Each row was made from one small tree. The marks that hang from a mark follow it in brackets, in alphabetical order. Every link used is in the known rows. Write each row's tree.
Known rows
zodum{karod lefo{firiro{gapi nenu{firik} rutem}}}: [-1.664  4.186  2.278  0.511  1.602  1.514  0.271 -0.903  2.684 -0.529
  0.651  0.454  5.705 -3.163  2.920  0.816  0.666 -0.187 -1.432 -2.518
 -1.266 -0.125 -0.013  0.331 -2.444]
rutem{firiro{nenu}}: [ 1.881  3.364  2.464  1.437 -0.076  0.695  2.492  1.438  1.678 -1.635
 -1.349 -2.799  4.730 -0.867 -0.946  0.966  4.676  2.354 -1.310 -2.893
  2.086  3.366  2.500  0.362 -1.896]
karod{zodum{lefo}}: [ 1.141  3.519  4.315  0.893 -2.777 -0.860  2.865  0.475  2.937  0.347
  0.880 -3.278  5.235 -1.095 -0.848  0.611  3.773  1.084 -2.200 -1.097
  0.378  0.273 -0.093  1.268  0.414]
zodum{lefo{firiro}}: [-0.205  4.141  2.284  1.077 -1.282  1.555  0.649 -0.075  2.453 -0.765
 -0.378 -3.404  3.832 -2.033  0.838  1.399  3.984  0.914 -2.416 -0.964
  0.208  0.796  1.971  1.189 -0.638]
kulu{firiro{gapi}}: [-2.841  1.696  2.869  0.915 -1.356  0.629  2.717  1.259  2.364 -0.728
  0.322 -2.764  5.048 -1.930 -2.642  2.283  3.114  3.799 -2.872  0.463
 -0.299  4.826  2.149  0.879 -0.209]
nenu{firik firiro{lefo rutem}}: [-1.171  4.562  2.560  1.248 -0.918  0.831  0.890 -0.232  1.959 -1.064
 -0.806 -0.623  3.932 -0.995  1.001  3.600  2.016  0.227 -2.539 -2.730
  1.389  1.283  1.654 -1.347 -1.468]
lefo{firiro{nenu{firik} rutem} zodum}: [-2.153  2.773  1.758 -0.582  0.690  1.211 -0.869  0.586  2.054  0.127
 -0.480 -0.089  2.530 -1.024  0.481  0.971  2.251 -0.758 -0.423 -3.839
  0.976  1.137  3.655  1.936 -3.257]
kulu{firiro{gapi{fuvab} lefo nenu rutem}}: [-2.413  1.941  1.897  3.325  1.017  1.423  2.423  3.238  0.655 -1.541
 -1.078  2.021  7.333 -3.036  1.143  2.055 -0.165  2.838 -1.019 -2.188
  3.127  0.561  3.309  3.108 -1.772]
karod{zodum{lefo{firiro{gapi nenu{firik} rutem}}}}: [-1.711  2.660  4.411  0.032  2.496  0.740  2.266  0.089  2.580 -0.166
  1.771  0.232  5.653 -2.056  0.701  1.210  0.146 -0.304 -1.239 -4.239
 -1.303  0.037  0.343  1.680 -1.665]
lefo{firiro{gapi nenu rutem} zodum}: [-2.300  0.664  1.480  0.010  1.532  1.559  1.708  1.069  2.870 -0.219
  0.500 -0.557  5.319 -0.964  0.594  1.007 -0.557  0.103 -0.369 -3.903
  1.549  3.382  3.546  2.334 -1.956]
firik{nenu{firiro{gapi}}}: [-0.523  3.455  4.112  1.201 -0.827  0.670  2.683 -1.105  2.780  0.333
  1.363 -2.659  5.610 -0.282  0.026  2.790  1.503  2.033 -2.516 -1.476
 -1.957  3.030 -0.003 -2.655  0.176]
nenu{firiro}: [ 0.096  3.717  2.196  0.848 -2.149  0.784  2.925 -0.505  2.735 -0.618
 -0.394 -3.435  3.119 -0.525 -0.876  2.045  4.435  2.343 -3.033 -1.183
  0.294  3.172  1.891 -1.483 -0.315]
zodum{karod lefo{firiro{gapi{fuvab} nenu rutem}}}: [-0.921  3.321  0.807  1.569  1.207  1.931  0.723 -0.150  1.393 -0.573
 -0.388  0.878  6.705 -3.283  4.127  0.973  0.744  0.473 -0.427 -2.058
  0.557 -1.254  1.404  1.879 -1.565]
fuvab{gapi}: [-1.956  3.616  2.564  0.780 -3.756 -0.712  1.875  0.379  4.476 -0.298
 -1.486 -1.980  4.394 -0.175 -1.743  0.118  3.173  3.341 -2.149  1.086
  0.273  4.974  2.943  1.016  0.879]
rutem{firiro}: [ 0.935  3.454  2.165  0.716 -1.543  0.312  1.663  0.402  1.657 -1.374
 -0.777 -4.078  4.011 -0.320 -1.546  2.386  5.686  2.236 -1.705 -1.330
  1.561  4.681  2.834  0.213 -0.823]
zodum{karod lefo}: [ 1.248  4.830  2.243  1.424 -3.808 -0.145  0.824 -0.475  3.173  0.033
 -0.633 -2.904  5.354 -2.216  1.333  0.407  4.262  1.122 -2.393  0.452
  0.368  0.290 -0.818 -0.166 -0.344]
karod{zodum{lefo{firiro}}}: [-0.244  3.115  3.111 -0.046 -0.920  0.019  1.480  0.349  0.978 -0.198
  0.756 -3.699  4.554 -1.643 -0.583  0.690  4.099  0.728 -2.153 -1.752
 -0.184 -0.590  0.568  1.498 -0.176]
firik{nenu{firiro}}: [ 0.941  4.800  3.975  1.903 -2.279  0.693  1.882 -1.284  1.464  0.326
 -0.326 -3.641  4.602 -0.104  0.715  1.908  3.884  1.530 -2.492 -1.163
 -0.905  1.610  0.416 -2.344 -0.512]
firik{nenu{firiro{gapi lefo{zodum} rutem}}}: [-1.381  2.295  3.156  1.230  0.070  0.490  1.358  0.169  1.983  0.222
  1.188 -0.649  7.321 -0.142  1.758  2.957 -1.590 -1.139 -1.388 -4.585
  1.053  0.853  0.641 -1.459 -0.884]
nenu{firik firiro{gapi{fuvab} lefo{zodum}}}: [-4.484  2.093  1.489 -2.049  0.522 -0.270 -2.007  0.675  2.795  0.342
  1.303  2.780  0.870 -1.381 -1.333  4.004  0.393  0.953 -1.861 -4.610
 -1.901 -0.477  2.174 -1.743 -0.894]
firiro{gapi{fuvab} lefo nenu{firik}}: [-2.609  3.157  2.744  1.186  0.924 -0.127 -0.288  2.421  3.101 -0.241
  0.605  3.526  3.497 -1.777  0.353  2.634 -0.550  3.200 -1.271 -2.227
  0.002 -0.117  1.618  0.755 -1.069]

Which tree is each row?
[-0.921  3.552  3.297  1.250 -0.608  0.747  1.253 -1.176  1.773  0.678
  1.026 -0.617  4.314 -0.404  0.917  3.626  1.931  2.472 -1.518 -1.387
 -2.195  1.702  1.046 -1.771  0.267] -> firik{nenu{firiro{gapi{fuvab}}}}
[ 0.558  4.200  2.992  0.380  0.401  0.464  0.839  0.709  2.087 -1.230
 -0.784 -1.280  2.708 -0.894 -1.428  1.692  5.075  2.066 -1.399 -3.085
  0.079  2.801  2.295 -0.396 -2.590] -> rutem{firiro{nenu{firik}}}
[-2.324  3.596  2.837  0.217  2.364  1.730 -0.599  0.112  3.041 -0.156
  0.945  2.145  2.087 -3.152  1.208  2.230  1.112  1.637 -1.292 -2.806
 -2.668 -0.835  2.046  1.158 -1.498] -> zodum{lefo{firiro{gapi{fuvab} nenu{firik}}}}
[ 0.134  2.884  2.705  3.344 -1.233  1.599  3.838  1.339  1.197 -1.370
 -2.042 -2.084  6.638 -2.170  0.272  0.490  3.587  2.111 -1.553 -0.960
  3.196  2.807  3.166  2.656 -2.359] -> kulu{firiro{nenu rutem}}
[-2.639  3.246  1.860 -1.358 -0.912 -0.301 -1.234  0.771  2.403 -0.074
  0.150 -0.266  1.055 -0.972 -1.366  2.602  2.315  0.175 -2.843 -4.462
 -0.324 -0.409  1.384 -2.240 -1.678] -> nenu{firik firiro{lefo{zodum}}}
[-0.141  4.122  2.665  0.974  1.336  0.173 -0.040  2.526  1.169 -1.975
 -1.084 -0.411  3.875 -1.151 -0.579  1.927  3.271  1.868 -1.595 -4.110
  1.470  0.736  1.510 -0.449 -2.780] -> rutem{firiro{lefo nenu{firik}}}
[-2.997  1.701 -0.022 -0.014 -1.603 -0.865 -1.232  1.333  1.900  0.567
  0.022  1.763  6.155 -1.355  1.747  2.351 -0.476  0.384 -0.027 -1.803
  2.537  0.270  1.539  1.589 -0.515] -> firiro{gapi{fuvab} lefo{zodum{karod}} rutem}
[-0.236  2.058  2.331  1.517  1.997  0.330  2.664  3.156  1.896 -2.233
  0.125 -0.783  6.895 -1.462 -0.773  1.917  0.380  2.711 -1.727 -4.111
  2.256  2.625  1.354 -0.378 -1.500] -> rutem{firiro{gapi lefo nenu}}
[-2.636  2.852  2.740  0.483  2.214  1.893  1.128  0.314  2.664 -0.655
  0.755  0.111  4.339 -1.453  0.818  2.058  0.396  1.326 -1.113 -2.379
 -0.419  3.566  2.670  1.430 -1.995] -> lefo{firiro{gapi nenu{firik} rutem}}
[-3.538  1.261 -0.082 -1.575 -0.431  0.464 -0.498 -0.281  1.969  0.290
  0.528 -1.742  5.408 -1.029  0.689  1.469  1.227 -0.156 -0.718 -1.529
  0.439  2.789  1.814  1.017 -1.012] -> lefo{firiro{gapi rutem} zodum{karod}}
[-0.190  4.371  3.270  2.651 -0.540  0.533  1.205  1.887  2.498 -0.776
 -1.060  0.983  5.414 -1.245  1.624  1.580  0.705  0.951 -1.444 -2.296
  2.999  0.839  1.683  1.424 -2.242] -> firiro{lefo nenu{firik} rutem}
[-3.216  2.876  2.028  0.447  2.140  1.791 -0.200  0.172  2.038 -0.244
  0.333  2.436  3.220 -1.797  1.588  2.749  0.698  1.701 -0.188 -1.982
 -0.464  2.141  3.794  2.243 -1.764] -> lefo{firiro{gapi{fuvab} nenu{firik} rutem}}
[-0.100  3.662  2.786  1.896 -1.334  0.617  0.534  0.272  0.930  0.179
 -0.262 -1.772  6.588 -0.088  2.114  2.230  0.600 -1.693 -1.237 -4.330
  2.289 -0.635  1.022 -1.158 -1.522] -> firik{nenu{firiro{lefo{zodum} rutem}}}
[-0.805  2.518  2.672  1.232 -0.541  1.320  4.237 -1.215  3.564 -0.745
  0.639 -2.193  5.622 -0.411  0.474  3.237  1.146  1.371 -2.206 -1.895
  0.678  5.715  2.382 -0.780 -0.247] -> nenu{firiro{gapi rutem}}
[-3.819  2.363  0.677 -1.213  0.316 -1.380 -2.925  2.147  2.586  0.799
  0.369  4.249  3.298 -2.332  0.186  1.285 -0.511  1.634 -0.684 -3.367
 -0.578 -2.446  0.230 -0.067 -1.827] -> firiro{gapi{fuvab} lefo{zodum{karod}} nenu{firik}}
[ 1.047  3.499  2.427  3.745 -1.058  0.746  3.118  2.420  2.134 -1.280
 -1.508 -0.723  7.555 -1.173  2.230  0.748  0.311  1.267 -1.334 -2.109
  5.000  1.259  2.148  2.234 -1.674] -> firiro{lefo nenu rutem}
[-0.692  4.599  3.001  0.755 -1.506  1.102  1.603 -1.754  2.879 -0.396
 -0.369 -1.698  2.727 -0.441  0.337  3.317  4.029  0.411 -2.337 -1.807
 -0.124  3.739  2.365 -1.144 -1.358] -> nenu{firik firiro{rutem}}
[-1.670  2.808  0.502 -0.296 -3.141 -1.527 -1.523  1.980  1.937  0.358
 -0.820 -1.386  5.028 -1.176 -0.141  0.520  2.347  0.896 -1.792 -1.289
  2.188 -0.923 -0.051 -0.089 -1.111] -> firiro{lefo{zodum{karod}}}
[-1.633  3.282  3.157  1.580  0.226  0.978  1.355 -0.045  3.646  0.317
  0.439  2.660  3.831 -1.111  1.205  2.717  0.554  1.982 -0.099 -1.423
  0.212  3.153  3.151  1.941 -1.300] -> firiro{gapi{fuvab} nenu{firik} rutem}
[ 0.160  3.229  3.189  0.972 -0.796  0.650  2.338 -0.313  0.840 -0.355
  0.322 -3.320  6.219 -1.304  1.017  1.196  3.346 -0.661 -1.267 -2.065
  1.351  0.462  1.605  2.542 -0.518] -> karod{zodum{lefo{firiro{rutem}}}}
[-1.185  2.534 -0.225 -0.194 -0.435  0.852 -0.025  0.736  0.848 -0.020
 -1.360 -1.398  5.320 -1.266  1.639 -0.783  2.641 -0.510 -0.319 -2.789
  2.341 -0.058  2.051  1.863 -2.830] -> lefo{firiro{nenu rutem} zodum{karod}}
[-1.685  3.601  0.627  0.765 -0.127  1.595 -0.476 -0.982  1.535 -0.227
  0.099 -0.120  6.091 -2.812  3.446  2.435  1.671  0.221 -0.651 -0.622
  0.024  0.019  1.427  1.861 -0.548] -> zodum{karod lefo{firiro{gapi{fuvab} rutem}}}
[-2.812  2.554 -0.440 -2.056 -2.007 -0.206 -1.919  0.204  0.939  0.443
 -0.639 -2.928  3.212 -1.153 -0.617  0.408  4.551  0.656 -1.510 -0.876
  0.068  0.436  1.416  0.332 -1.382] -> lefo{firiro zodum{karod}}
[-2.429  3.469  2.519  0.142  0.068  1.221  1.134 -1.788  3.114  0.100
  0.900  1.356  2.254 -0.824  0.583  4.734  1.998  1.362 -1.348 -1.895
 -1.414  3.632  3.278 -0.650 -0.626] -> nenu{firik firiro{gapi{fuvab} rutem}}
[-0.470  4.583  1.046  0.359 -1.951  0.846 -0.485 -0.534  1.394 -0.428
 -0.838 -3.475  4.745 -2.609  1.627  0.530  4.803  0.793 -2.413 -0.134
 -0.404 -0.810  0.007  0.027 -0.885] -> zodum{karod lefo{firiro}}
